Known rows, with every step that occurs
G-U-M-P-K-W: [  4   3  -1   5  -6  -1   1   0  -2   5  -6   4  -5  -6  -6   2 -19   2
  -7   6  11  -5 -10   8   9   0  -8   5 -16  32  -5  -3   5   2  -4]
B-G-U-M-P-K: [  8  -1  -5   6  -3  -3   9   3   6  17  -1  12 -14 -17  -4  10 -23  -1
   5   7  20  -2  -9   8  16 -17  -7   0 -20  13   0  -8  12   0  -1]
H-G-K-P: [ 21  -6  -2   4   1   0   0  12   1  -7 -19  13   9   5   0   3  23   5
  -1   2 -11  -4  -5 -10   8  -1  -4   2  -6  -6  14   1  -1   3  18]
V-W-K-P: [ -6  -8   3  -7   2  -7  -2   9   1   5 -37   2   1   0  -1   0  10   4
   2   2   1  -9  -4  -9   6  24 -16   6   1  21   7  -6   2   8   9]
M-P-K: [  8   3   0  -2   0  -6  -5  14   8  -4 -16   6 -13  -9  -4   2  10  -2
   4   5  12  -2  -6   0   6 -12  -8   1 -10  12  -6  -4   4   6  -8]
Q-G: [  6  -5   3  -9   4   8   7  14   2  -6 -18   7   0 -16   5  -1  16   1
   5   4  -7  -4 -12   0  10   5  -9  -1 -11 -33   3  -5  14  10   6]
B-G-Q: [ -2  -8   1   0  -1   4  11   5  -2   2   2  14  -8 -24   0   7   0   3
   8   4   6  -4 -16   1  12   5  -5  -3 -12 -29  12 -10  16   1   6]
K-W-V-Q-G-U-M: [ -3  -6   2  -1  -2   4  14   7 -11   9 -12   2  -1   8  -1   3 -47  10
 -10   9  -9  -5 -20  16  13  39 -14  -8 -13 -35   1  -3  18   1   7]
B-G-K-P: [  3  -8  -1   2   2  -5   1   7   0   4  -7  18   1 -12   1  11   7   5
   7   3 -12  -5  -8  -7   6   4  -5  -7  -6  -9  18  -8   8  -7  13]
B-G-K: [  7 -10   0   3   1  -6   6   4   1   4  -5  16  -6 -19   2  10   3   1
  12   4  -6  -9 -12   2  14   3  -6  -5  -9 -25  15  -9  15  -4   5]
Q-G-K-P-M-U: [  6  -1  -5  -3   1  11   4   9  -2  -6  -9  10   7   6   4  -4  33   4
  -5   3  -5 -11  -6  -6   8 -24  -3 -12   2 -10   5  -2   2  -6  13]
V-W-K-P-M-U-G: [  2  -4  -4 -10   0  -2   9   6  -3   7 -30   5   5  10   0 -14  14   3
  -7   3  11 -20  -3 -13   6 -22  -9   9  10  38   4  -1 -16  -4   3]
Q-G-U-M-D: [ 14 -12   0   0   2   9  18   5   7   6  -8  -8  -9 -11   9   0  -3   3
  -7   5   1  -8 -12   9  19  -1  -9   4 -23 -12   1  -6  18   8  12]
K-P-M-U-G: [  9  -1  -7  -8  -2   8   9   9  -6  -5 -14  10   6   4   3 -16  24   7
 -11   2   5 -16  -4 -13   3 -46  -3   9   2  23   6  -1 -17  -6   4]
V-Q-G-K: [  8 -10   1  -1   2   4   6  10  -2   3 -17   5  -8  -6   3   8   0   4
   8   9 -16  -8 -16   9   9  17  -8 -13  -6 -51   7  -1  15   2   5]
J-G-U-M: [ 11  -7  -8   0  -9  15  16  -1  -7   6 -10  -3   2  -3   4  -6  -3   3
  -4   4   9  -9 -12   7  23 -12 -10  18 -13   1   6  -7   3   5   5]
M-P: [  7  -1   0  -5   2  -7  -6  15  -1  -5 -23  -2 -18  -9   1   2  13   2
  -3   3   6  -2  -8  -3  11  -5  -9   3 -17   9   1  -7   5   9  -2]
U-M-P-K-W: [  1   5   2   4  -4  -9  -2  10   3  -2 -11  12   4 -12  -4  -1  -9   4
  -3   4  13  -4 -10   5  10   2  -7   8 -12  27  -4  -1   6   3  -7]
V-M-U: [  5  -9  -2  -7  -1   0   1   6  -6  -1 -21  -6  -7 -12   3  -1   4   6
  -4   1  14 -15 -11   1  13 -20  -8 -11 -12  23   6  -9   6   3  -5]
B-G-U-M-P: [  7  -5  -4   4  -3  -5   6   3  -2  17  -8   4 -19 -20   1   9 -19   3
  -2   6  14  -3 -11   5  21 -13  -8   2 -27  12   7 -11  13   3   3]
K-P-M: [ -3  -2  -5  -2  -4   7   0  13  -2  -3 -18  18  10   0   2  -9  30   8
   2   0   7  -9   0  -8   7 -18  -7  10   0  19   7  -5   0   1  12]
G-B: [  4  -9  -1   2   0  10   3   8  -5  -8  -7   5  -8 -12  -1   0  16   4
   7   0  -7  -9 -13   2  14 -10 -10  12 -12 -13   1  -6   9   5   4]
J-G-K: [ 12  -6  -3   0  -4   3   7   6  -3  -8 -16   2   3  -1   3  -2  18  -1
   4   3  -6 -10 -13   2  16  -2  -8   8  -1 -19  10  -5   2  -1   4]
W-K-P-M-U-G: [  9   2  -4 -10  -1  -1  17  10  -4   0 -15   8   9   9   1 -18  24   5
  -4   0   6 -18  -2 -14   8 -26  -7   8   5  26   4   0 -12  -5   7]
J-G-B: [  5  -6  -3   1  -4  11   7   9  -4 -10 -12   4   0  -9   0  -8  23   0
   5   1  -4  -8 -17   1  15 -13 -11  19  -6 -19   3  -5   4   0   6]
M-P-K-W-V-Q: [ -5   5   4  -1   1 -20  -6  18  -1  -4 -20   7 -12   9 -11   4 -25   4
  -6   8   4   1 -14   7  -1  27 -14 -11  -4  -1  -7  -1   9  -4  -8]
H-G: [ 18  -5   1   0   1  -1   4  15   4  -8 -21   9   2  -8   1  -4  18   1
   0   2   4  -3  -8  -5  10 -10  -8   9 -13 -12   9  -1   8  12   9]
J-G: [  6  -4  -2  -7  -4   3   6  10  -1  -7 -20   2   2  -7   3 -10  21   0
   0   2   2  -6 -13  -2  12 -10 -12  12  -5 -11   7  -7   2   6   3]
M-U-G-B: [ 16  -9  -2  -3   3  11  12   4  -9  -9  -2  -1 -11  -7   0  -6  10   3
  -4   2  -7 -17 -16  -4   9 -33  -5  12 -10  -7  -1  -3  -6  -3  -5]
D-M-P-K: [ -2  -1   2  -6   2 -12  -6   9  12  10 -12  -5 -12  -6  -6   8   2   2
   7   3  12   2  -2   1   3  -7  -8   9 -11  19  -7  -6   7   9  -8]
D-M-P-K-W: [-11   2   8  -5   2 -19 -10   8   7   7 -11  -4  -1 -10  -9   4  -5   4
   0   3   6   1  -6   0  -3   9  -9   9  -9  24  -4  -5   7   4  -8]
D-M-P-K-W-V: [-11   3   8  -8   5 -21  -6  10   8   1 -12  -2  -3   9 -11   7 -21   4
  -4   3   5   3  -6   1   1  24 -11   4  -7  13 -10  -7  10   1  -8]
U-G-Q: [ 13 -10  -1  -4  -1  16  17   4  -9  -3  -5   8  -3  -9   1  -3   0   4
   4   4  -3  -8 -15   1  10   1  -1  10  -7 -23   5  -4  -4   5  -1]
W-K-P-M-U-G-J: [ 15  -3  -6  -6  -4  -1  16   7  -6   9 -18   9  11  18  -1 -12  27   8
  -7   1  -1 -19  -8  -8  15 -37  -6   9   5  21   1   0 -15  -6   6]
K-P-M-D: [  0  -6  -3   0   0  -1   2  15   9  -6 -18   7   3  -2   5 -10  35   6
  -5   0   9 -10  -1  -8   6 -24  -7   9  -3  27   7  -6   1  -4  14]
G-U-M-D: [ 13 -14  -3   3  -2   5  14   2   4   5  -8 -12 -14  -7   6   0  -4   5
  -9   2   8 -10  -7   7  19 -11  -9  10 -22  17   5  -8  12   4   6]

Rows
[  6   0  -5  -4  -1   6  17   8  -7  -2  -9  10   5   8  -1 -15  27   5
   0  -1  -4 -20  -8 -12  12 -29  -7  15   4  16  -1   1  -9  -8  10]  W-K-P-M-U-G-B
[  0   6   6   0   0 -10  -9  11   3  -8 -16   9  -4 -11  -7   1   4  -1
  -2   4   7  -3  -9  -1  -1   4 -10   1  -7  16  -4  -2   3   2  -6]  M-P-K-W
[  5 -12   0  -7   4   4  11   0  -4   4   2 -13 -11  -5  -1  -2   2   7
  -1   1  -7 -14 -12  -3   7 -30  -5  20 -12  -2  -2  -5  -5  -1  -6]  D-M-U-G-B
[  4  -8   0  -5   5   0   6  17  -3  -1 -20  10  -3  18   0   9 -12   9
   0   7 -25  -1 -14   4   7  35 -10 -19   0 -46   6  -2  12  -3  13]  W-V-Q-G-K-P
[  9  -7   1  -6   1  17   8   4  -3   1 -12   0 -11  -8   2   3   5  -1
   0   6  -8  -6 -13   4  10   4 -10  -3 -14 -30   3  -8  13   9   8]  Q-G-U
[  5   1  -6  -9  -4   7  22   5  -9   1  -5   7   7  10   0 -14  17   7
  -4   1   8 -17  -7 -11  10 -16  -3   4   5  14   2   0 -11  -4   7]  W-K-P-M-U-G-Q
[ -1  -5   1   1  -4 -11   5   8 -10  -8 -20   2   4  16  -4   0 -19   5
  -7   6 -14  -8 -21   8  10  35 -13  -5   6 -31   8  -3   6 -10   2]  J-G-K-W-V-Q
[ -1  -7   6   2   0  -2   2   8  -6  -2 -15   7   2  -9   0   6  -6   5
   2   8 -21  -8 -21   9   3  35 -10 -12  -3 -46   9   0  15  -3   6]  V-Q-G-K-W
[ -3   0   6  -2   0   4   9   8  -1   2 -11   7  -6  11  -9   6 -35   2
  -5  10  -8  -3 -19  13  -2  36 -15 -17  -2 -41  -6  -1  16  -4   3]  P-K-W-V-Q-G-U
[ 15  -7  -2  -6   0  13  17   2 -11  -6   0  -4 -12  -7   1  -5   2   4
  -8   4   2 -13 -16  -4   8 -22  -1   0  -9 -11   3  -5  -7   1  -8]  M-U-G-Q
[  0   1  -7  -5  -3   7  -1  11  -4  -5 -12   6   2   6   3 -10  33   7
 -11   0  12 -13  -1 -12   5 -40  -7  -2  -2  24   5  -5  -5  -2   6]  K-P-M-U
[ 12  -5  -6   2  -4   6   4   3  -7  10 -14  -7 -19  -6   2   4 -11   5
  -6   4  12  -4  -8   6  21 -11  -8   7 -25  26   1  -7   6  12  -1]  G-U-M-P
[  4  -9   0   0  -2   2   8  -1  -2  10  -4   7 -14 -18   0   8  -5   0
   4   4   3  -8 -12   1  10  -7 -10  -2 -15 -12  13 -13  14   0   7]  B-G-U
[ 10  -5  -4  -4  -7  11   8   1  -7  -1 -14  -6  -7  -1   1  -6  12  -2
  -5   4   3  -8 -12   2  12  -9 -13  11  -9  -7   7  -9   2   4   5]  J-G-U
[ 10  -8  -2  -2  -2  18  15   2  -3   9  -9   3  -2 -10   5   1  -7   4
   1   5  -3  -6 -12  10  19   3  -8   5 -20 -20   2  -5  15  10   7]  Q-G-U-M
[  7  -1   3  -8   1  -6  12   5  -4  -8 -18   9   9   7  -6  -4 -32   4
  -6   3   4 -16 -16   3   3   0  -6  -8   2  13  -5  -4  -3 -11 -15]  P-K-W-V-M-U-G
[  1  -8   2  -7   3   3   6  16  -1   3 -21   4  -7 -12   4   1   3   4
   4   8  -6  -5 -15   7   5  10 -12  -8  -9 -42   5  -2  14   8   4]  V-Q-G
[ -1  -8   3   2  -1 -13   1   8 -10  -5 -17   4  -4  13  -4   8 -27   9
  -4   5 -17  -9 -17   8   8  42 -12 -11  -1 -26   6  -2  12  -7   1]  G-K-W-V-Q
[ 13  -6   2  -3   4 -16   2   4 -12  -3 -31   8   1   7  -3   5 -36   5
  -2   5 -11  -9 -20   6  15  36  -4  -3  -4   8   3  -5  -3 -10  -6]  U-G-K-W-V-M-P
[ 16  -5  -8  -2  -4   9   8   6  -8   5 -15  11   7  15   1 -11  28   9
 -11   3   0 -15  -9  -8  10 -59  -2  10   2  18   3  -2 -20  -6   3]  K-P-M-U-G-J
[  7  -2  -8   0  -2  16  10   7  -9  -6  -5  13   2   5   0 -14  26   7
  -5   1  -3 -17  -9 -11   6 -48  -3  14   1  15   1  -1 -15 -11   5]  K-P-M-U-G-B
[ -1  -9   1 -12   2  -6   1   5   1   6  -3 -20 -12  -5   1   2   9   7
  -6   0   6  -9  -4  -4   5 -21  -9   2 -13  10   2  -9   7   7  -7]  D-M-U
[ -1  -5  -6   5  -3  -1   4   7   2   6  -8  29   9  -8   1   4  19   5
  10   3  -1 -10  -5  -6  11 -12  -3   0   2  -2  17  -7   6 -12  16]  B-G-K-P-M
[ -3  -2   7  -5   2  -7   2  11  -6 -13 -18   9   3   5  -3  -2 -11   5
  -7   0  -7  -6 -14   0   8  28 -11   1  -5 -12   3  -8  12   1   2]  K-W-V
[ -1   7   5  -3   3 -15  -5  14   3 -13 -18  11  -5   8  -9   1 -15   0
  -6   4   3   1 -11   1   4  21 -11  -3  -4   8 -10  -5   9  -1  -7]  M-P-K-W-V
[  3  -4   7  -4   6  -2   6   9  -3 -14 -14  12   9   7  -1   5 -12   2
  -1   4 -24  -6 -18   3  11  42  -8  -8  -2 -46   3  -5  18  -3   7]  Q-G-K-W-V
[ -2   1   5   0  -3  -1   0   6   2  -7 -10  14   8 -12  -5  -1   3   1
   4   2   1  -7  -9   0  -1   9  -9   4  -2   1   1  -3   7  -1  -3]  P-K-W
[ -7   0   5  -1  -2 -11   3  14  -1  -4 -15  12   0  10  -9   2 -27   6
  -1   6   0  -6 -13   9  -2  28 -14  -9   3 -17  -3  -1  12  -5  -4]  P-K-W-V-Q
[ 11  -3  -7  -4  -4  16  19   1 -11  -4   0   6  -3   0   2 -12  12   4
  -5   3  12 -16 -11  -3  12 -35   1   5  -1  -1   2  -3  -8  -3  -4]  P-M-U-G-Q
[  0 -10   3   0   0  -7   0   3 -10  -6 -23   9   9   6  -3   7 -27   8
   2   1 -10 -11 -16   8  16  43  -7  -8  -2  -2   7  -8  13  -6   0]  G-K-W-V-M
[ -5   7   7  -5   6 -14  -2  21   3  -5 -22  10  -8   6  -9   4 -23   2
  -5  10  -3   4 -19   9  -1  36 -14 -18  -3 -29  -9   1  15  -1  -3]  M-P-K-W-V-Q-G
